Each row comes from the steps of one path. Every step used is in the known rows, and no mark comes twice. Write the path behind each row, first mark first.
In the rows, zero is written as 128.
Known rows
y, u, s: [177 167 137 134 111 129 139 132  93 139 117  84 198 113 170 139 122  88
 111 130]
u, r, x, q, e: [114  97 157 161 152 150 158 130 119 147 125 137 100  91 102 146 140 180
 135  99]
w, u: [123 148  86 103 125 111 130 176 138 113  88 136 168 125 126  96 117 119
 162 177]
w, u, y: [157 173  88  62 112 135 100 167 131 145  59 123 138 152 143 129 136 117
 128 214]
s, u, r: [ 75 139  88 177 135  56  78 180 129 119 156 110 169 132 149 125 105  89
 184 150]
x, q, e, y, u, s: [214 118 173  71  64 175 144  62 108 127 148  99 129 154 159 140 155 131
  91 123]
s, u: [ 75 138  90 138 111  59  77 160 148 129 133 147 152 115 123 123 101  87
 170 164]
x, q: [138 141 127 110 149  84 115 139 150 115 120 163 122  77  94 147 116 121
 144 192]
e, s, u, r: [ 91 129  79 164 157  53  89 177 166 105 183 118 190 160 158  96 106  81
 152 135]
y, u, r, x, q, e, s: [184  96 163 155 162 169 193 100 109 104 147 125 167 100 136 134 148 134
  89  85]
u, s: [124 157 125 123 121 104 118 169 139 166 122 109 151 137 148 122 125 118
 122 126]
s, u, y: [111 163  89  99 100  88  47 155 142 159 106 130 120 138 143 159 119  88
 138 199]
r, x, q, e: [117  97 160 120 128 151 156 115 138 154 102 172  83  75  82 146 139 174
 119 115]
w, u, r: [125 148  88 144 150 111 134 192 120 102 109 100 188 145 142  97 118 122
 176 165]
s, u, r, x, q: [ 91 103 140 176 143  74  95 152 136  99 169 174 135  75  95 167 125 131
 181 157]
e, y, u: [156 182 138  87 100 128 116 104 114 109 112 101 137 111 114 114 118  80
  85 138]
q, e, s, u: [ 86  98  76 124 109  97 111 143 171 144 150 134 159 172 159  90 112 104
 129 110]
q, e, y: [ 96 141 125  78  87 145 118 116 146 167 109  97  73 161 116  92 122 142
  91  97]
y, u, r, x, w: [139 166 148 207 173 131 147  99  65 117 125 101 121 103 133 156 110 100
 128 100]

Which path is each row?
[172 104 171 169 143 174 181  97  76 119 121 113 145  73 124 160 144 146
 119 103] => y, u, r, x, q, e
[110 126  96 109 138 131 150 143 164 162 115 116 137 156 149  83 117 123
  85  93] => q, e, s
[152  70 129 125 157 167 183 143 149  98 136 157 156 148 132 101 152 179
 139 115] => w, u, r, x, q, e, s
[127  91 152 148 167 152 166 134 156 132 151 146 119 121 115 120 142 168
 103  85] => u, r, x, q, e, s
[131  91 156  93 106 181 158 121 128 105 131 142  97 147 107 114 159 197
 143 121] => w, u, r, x, q, e, y
[ 82 157 134 198 182 106 124 133 109 145 132 121  78 122 112 142 111 134
 138  95] => u, r, x, w
[137 119 144  62  97 137 120  93 152 135 129 135  60 141 100 121 134 149
 108 143] => x, q, e, y
[129 137 171 134 104 197 163  94  79 143 112  76 118 122 127 114 144 142
  79  51] => q, e, y, u, r, x
[195 123 158  72  87 163 140  57 112 106 126 112 111 119 122 135 138 119
  99 143] => x, q, e, y, u
[125 156  85 167 168 100 118 148 109 105 129 102 133 179 162 116 108 117
 193 163] => x, w, u, r
[ 64 117 111 172 157  81 108 175 164 115 171 152 172 128 127 107 116 109
 135  97] => e, s, u, r, x
[122 124  80  85 100 128  84 130 165 175 122 118 123 198 182 125 128 102
 100 141] => q, e, s, u, y
[192 129 157 113 114 164 144  72  91 100 149  77 125 131 139 134 143 123
 117 132] => x, q, e, y, u, r
[122 133 132 133 121 141 143 134 119 138 116 150 119 166 144 133 131 151
 153 117] => r, x, w, u, s
[135 162 153 184 157 141 158 144  77 117 106 101 175  63 117 140 125 108
 107  99] => y, u, r, x
[103 143 117 136 142 126 142 130 124 120  94 165  98 128 104 125 116 139
 156 139] => r, x, w, u
[135 144 164 159 120 184 156  54  70 139 134  74  64 159 138 131 131 138
  95  46] => q, e, y, u, r, x, w
[173 145 190 120 133 145 141  94 100  77 147 130 123  70  87 152 145 129
 103 130] => e, y, u, r, x, q
[116 106 179 113 122 163 143 106 133 135 138 129  59 125  88 131 148 188
 111  92] => u, r, x, q, e, y
[ 92  72 137 174 122 117 117 134 127 133 155 156 121 105 116 153 132 158
 178 117] => s, u, r, x, q, e
[139 165 115  93 129 157 111 118 120 154  69 152  65 154 121 157 133 139
 128 173] => r, x, w, u, y
[108  63 130 122 114 115 128 117 177 121 157 201 126 117 109 128 133 140
 129 113] => r, x, q, e, s, u
[125 155  81  83 119  82  56 155 176 146 132 142 138 168 158 136 120  77
 104 181] => e, s, u, y
[126  74  96 110 114  90 107 116 181 113 170 170 146 150 146 119 120 114
 148 151] => x, q, e, s, u
